Known rows, with every way that one mark hangs from another:
{zimi {biti lizag mizev} bokot}: .10  .24  .03  -.17  -.30  .01  .34  -.06  -.04  -.53  .15  .25  .08  -.03  .16  -.14  -.27  -.09  .04  .06  -.20  .02  -.17  .02  -.38
{mizev biti {bokot zimi}}: -.19  -.56  .16  .15  -.14  .54  -.22  .54  -.24  -.04  -.43  -.07  -.13  .18  -.21  .34  .41  .14  .06  .15  -.07  .05  .07  -.22  -.03
{zimi {bokot mizev} duvi}: -.01  .35  -.02  -.14  -.04  -.19  .38  -.08  .10  -.12  .21  .45  -.17  .16  -.63  .12  -.04  -.03  .28  -.11  -.13  -.04  .12  .18  -.17
{lizag biti bufe rulu}: .01  -.32  -.33  .21  -.12  -.24  -.13  -.17  .07  .90  .13  -.59  .17  -.22  -.21  .03  -.01  .24  -.12  -.24  -.09  -.17  -.04  -.02  .83
{duvi {zimi {biti lizag} {bokot mizev}}}: .03  .25  .29  -.25  .24  -.07  .07  -.17  -.07  -.26  .15  .23  .01  .09  -.29  .16  -.26  -.03  .28  -.01  -.01  .15  -.01  .00  -.55
{teso {bufe lizag}}: .24  -.08  .17  .17  -.30  -.25  -.23  -.02  .09  -.06  -.14  .00  -.25  .53  -.29  -.39  .29  .06  -.16  -.30  .08  -.05  .09  -.41  .12
{duvi {zimi bokot}}: -.13  .14  .48  -.11  .18  -.20  .14  .20  .15  .01  .09  .16  -.08  .17  -.61  -.02  .11  -.09  -.12  -.22  .19  .15  .08  -.06  -.10
{duvi {zimi {bokot mizev}}}: -.15  .11  .32  -.19  .15  -.13  .09  .14  .03  -.03  -.01  .16  -.13  .17  -.60  .26  .02  -.04  .21  -.17  .12  .07  .09  .08  -.13
{bokot mizev {zimi {biti lizag} duvi}}: .02  .23  -.11  -.05  .10  -.11  .03  -.44  -.09  -.31  .26  .32  -.03  .09  .09  .43  -.04  -.04  .50  .05  -.45  -.08  .02  -.12  -.51
{zimi {biti mizev} bokot duvi}: -.04  .49  .05  -.18  -.43  -.20  .45  -.32  .14  -.40  .42  .56  -.08  -.14  -.24  -.12  -.34  -.09  .05  .05  .02  .11  -.01  .13  -.54
{duvi {zimi {biti {lizag rulu}} {bokot mizev}}}: .00  .28  .00  -.14  .30  -.03  -.02  -.17  -.08  .00  .18  .25  .05  -.02  -.28  .30  -.37  -.02  .28  -.06  .02  .14  .02  .04  -.39
{mizev biti bokot}: -.25  -.61  .20  .20  -.26  .53  .03  .56  -.13  -.11  -.48  -.06  -.05  .24  -.22  -.05  .33  .14  -.11  .15  .13  .04  -.04  .01  -.04
{mizev bokot}: -.17  -.38  .29  .13  -.17  .19  .06  .26  -.03  -.11  -.29  .01  -.07  .36  -.33  -.12  .28  .04  -.19  -.02  .08  .02  .02  .00  .12
{mizev {biti {lizag rulu} {zimi duvi}} bokot}: -.03  -.19  -.16  .20  .43  .58  -.13  .48  -.07  -.07  -.33  .07  .06  .02  .38  -.03  .15  -.07  -.14  .34  .14  .10  .07  .11  -.07
{zimi {biti lizag} bokot duvi}: .22  .53  .10  -.08  .05  -.21  .43  -.37  .12  -.41  .48  .54  -.03  .08  -.32  -.25  -.27  -.13  .00  .04  -.17  .08  .03  -.03  -.57
{bufe {lizag {biti {mizev bokot} zimi} rulu}}: -.13  -.26  -.09  .09  -.13  .25  -.57  .20  -.12  .22  -.21  -.30  .10  -.14  .33  -.12  .02  -.02  -.14  .00  .42  .09  -.16  .04  .41
{lizag {biti {mizev bokot} {zimi duvi}} bufe rulu}: .04  -.08  -.28  -.08  -.01  .06  -.28  -.08  -.07  .58  -.11  -.45  .04  -.61  .33  .09  -.23  .12  -.15  .18  .23  -.02  .05  .31  .69
{duvi {zimi biti}}: -.31  -.03  .44  .03  .03  -.21  .07  -.23  .18  -.08  .18  .14  .06  .16  -.25  -.11  .06  -.04  -.06  -.12  .24  .20  -.04  -.13  -.45
{biti lizag}: -.03  -.13  .09  .20  .03  -.05  .27  .19  .08  -.25  -.08  -.04  .14  .40  .19  -.26  .34  -.15  -.18  -.11  -.22  -.16  -.13  -.09  .07
{duvi {zimi {biti lizag mizev} bokot}}: -.03  .32  .37  -.25  -.04  -.08  .19  -.01  -.01  -.38  .10  .22  .06  -.05  .02  -.03  -.27  -.14  -.01  .05  .15  .18  -.09  -.01  -.53
{teso {bufe {lizag {biti {mizev bokot}} rulu}}}: .19  -.28  -.11  .13  -.59  .04  -.47  .10  -.20  .26  -.38  -.29  -.15  .05  -.07  -.13  -.08  .23  -.11  -.08  .30  -.02  .07  -.11  .46
{zimi biti}: -.20  -.16  .10  .15  -.18  -.16  .19  -.31  .17  -.17  .22  .17  .07  .20  -.13  -.21  .08  .02  -.04  -.13  -.08  .02  -.11  -.10  -.32

Rows:
.17  -.14  -.20  .14  .44  .55  -.19  .39  -.14  .19  -.30  -.17  .01  -.12  .31  -.02  .08  .03  -.20  .32  .12  .01  .11  .04  .16 : {mizev {biti {lizag bufe rulu} {zimi duvi}} bokot}
.15  .07  .20  -.21  .22  .13  .00  .34  -.12  .08  -.16  -.15  -.04  .01  -.33  .25  -.01  .09  .24  .00  .01  .00  .03  -.04  -.06 : {duvi {zimi {bokot {mizev {biti {lizag bufe}}}}}}
.15  .21  .12  -.05  .03  -.11  .29  -.16  .02  -.37  .30  .26  .03  .19  -.21  -.23  -.15  -.06  .00  -.02  -.27  .05  -.07  -.10  -.39 : {zimi {biti lizag} bokot}
.11  .04  -.42  -.04  .22  .04  -.09  .21  .03  .14  -.17  -.35  .16  -.20  .91  -.02  .04  -.21  -.18  .03  -.10  -.18  -.12  .07  .51 : {biti {lizag bufe rulu} mizev zimi}
-.30  -.26  .06  -.06  -.05  -.12  -.01  .11  .08  -.03  -.14  -.38  .14  -.25  .57  -.13  .17  -.02  -.09  -.01  .07  -.07  -.15  .20  .33 : {lizag {biti mizev zimi}}
.18  .27  -.39  -.19  .11  -.24  -.09  -.14  .10  .60  .25  -.31  .03  -.67  .12  .06  -.31  .07  -.10  .00  .05  -.05  .08  .23  .63 : {lizag {biti mizev {zimi bokot duvi}} bufe rulu}
-.32  -.13  .48  -.10  -.29  .12  -.02  .00  -.05  -.27  -.15  .12  -.01  -.03  -.03  .01  -.14  .01  -.05  .10  .44  .23  -.06  .05  -.46 : {duvi {zimi {biti {mizev bokot}}}}
.22  .01  -.33  .08  .61  -.05  -.16  .09  .09  .27  -.01  -.34  .12  -.02  .48  -.11  .16  -.14  -.22  -.10  -.18  -.13  .01  -.08  .52 : {biti {lizag bufe rulu} zimi}
.23  .20  -.44  -.15  .43  -.27  -.18  -.29  .03  .73  .27  -.30  -.02  -.50  -.22  .24  -.30  .17  .17  -.07  -.08  -.06  .14  .24  .61 : {lizag {biti {zimi {bokot mizev} duvi}} bufe rulu}
.06  -.04  -.48  .06  .39  .25  -.09  .19  -.04  .18  -.15  -.14  .06  -.09  .43  .22  .09  .02  .25  .12  -.16  -.15  .02  .13  .13 : {bokot {mizev {biti {lizag bufe rulu} {zimi duvi}}}}
-.17  -.20  .18  -.06  -.41  .04  -.05  .01  -.17  .03  -.16  -.17  -.03  -.23  .02  .22  .02  .09  .02  .14  .05  -.02  .01  .12  .21 : {lizag {biti {mizev {bokot {zimi duvi}}}}}
.20  -.08  -.17  .29  -.26  -.20  -.35  -.03  .09  .23  -.10  .02  -.20  .45  -.27  -.23  .18  .07  -.14  -.34  .13  -.05  .13  -.33  .28 : {teso {bufe {lizag rulu}}}
-.06  -.23  .14  .00  -.37  .35  .18  .43  -.18  -.47  -.50  -.07  .05  .18  .44  -.12  .12  -.11  -.17  .17  .01  -.09  -.16  .11  .06 : {biti lizag {mizev bokot}}
.20  -.02  .04  .07  -.06  -.13  .13  -.33  .02  -.11  .18  -.13  .08  .15  .10  -.28  -.02  .03  -.10  -.04  -.23  -.09  -.14  -.23  -.09 : {zimi {biti {lizag bufe}}}
.09  .56  -.29  -.07  -.23  -.09  .38  -.26  .09  -.25  .40  .52  .08  -.20  .08  -.05  -.47  -.16  .04  .09  -.10  .06  -.06  .13  -.43 : {zimi {biti {lizag rulu} mizev} bokot duvi}
.11  .00  .09  -.03  .32  -.38  -.06  -.30  .17  .41  .20  -.42  .02  -.29  .03  -.22  .11  .09  -.18  -.06  .02  -.08  .06  .05  .48 : {lizag {biti {zimi duvi}} bufe}
.26  .27  -.43  -.03  .07  .16  .18  .15  -.06  .23  .08  .16  -.07  -.08  -.32  .26  -.20  .10  .26  .04  -.22  -.13  .10  .12  .05 : {zimi {bokot {mizev {biti {lizag bufe rulu}}}} duvi}
.16  -.12  -.20  .06  -.19  -.21  -.53  .00  .01  .27  -.19  -.31  -.10  -.03  .32  -.20  .01  .08  -.10  -.17  .22  -.03  .07  -.13  .49 : {teso {bufe {lizag {biti mizev zimi} rulu}}}
.16  -.03  -.29  .19  -.01  -.10  .04  -.34  .02  .21  .23  -.11  .17  .04  .11  -.14  -.12  .04  -.08  -.08  -.23  -.08  -.10  -.18  .07 : {zimi {biti {lizag bufe rulu}}}
-.10  -.25  .22  .02  -.11  .17  -.20  -.11  -.18  -.14  -.05  .13  -.12  .14  -.30  .22  .11  .10  .08  .07  -.13  .12  .08  -.23  -.21 : {mizev {bokot {zimi biti}}}
-.07  -.07  .22  .08  -.03  .08  -.06  .06  -.07  -.08  -.08  .22  -.21  .20  -.40  .20  .25  -.05  -.04  .07  -.03  .05  .18  -.12  -.02 : {mizev {bokot {zimi duvi}}}
-.15  -.07  -.45  .13  .42  .30  .01  .28  .00  -.04  -.18  .11  .11  .03  .50  .23  .16  -.07  .26  .14  -.14  -.09  -.02  .20  -.11 : {bokot {mizev {biti {lizag rulu} {zimi duvi}}}}
-.37  .00  .38  -.06  -.26  -.11  .11  -.13  .12  -.22  .05  .12  .08  -.02  .10  -.05  -.04  -.06  -.05  -.04  .31  .17  -.11  .02  -.46 : {duvi {zimi {biti mizev}}}
.04  .02  .01  -.19  -.04  -.26  .00  -.18  .12  .26  .08  -.46  .06  -.47  .41  -.16  .00  .04  -.14  .06  .09  -.12  -.03  .18  .46 : {lizag {biti mizev {zimi duvi}} bufe}
-.12  -.08  -.15  .03  .35  .25  .09  .28  .00  -.31  -.20  .07  .05  .11  .48  .10  .28  -.09  .27  .17  -.13  -.10  -.04  .16  -.24 : {bokot {mizev {biti lizag {zimi duvi}}}}
-.11  .19  .07  .08  -.04  -.29  .04  -.48  .12  -.14  .45  .37  -.07  .09  -.23  .15  .10  -.07  .11  -.07  -.24  .06  .09  -.25  -.43 : {bokot {zimi biti duvi}}
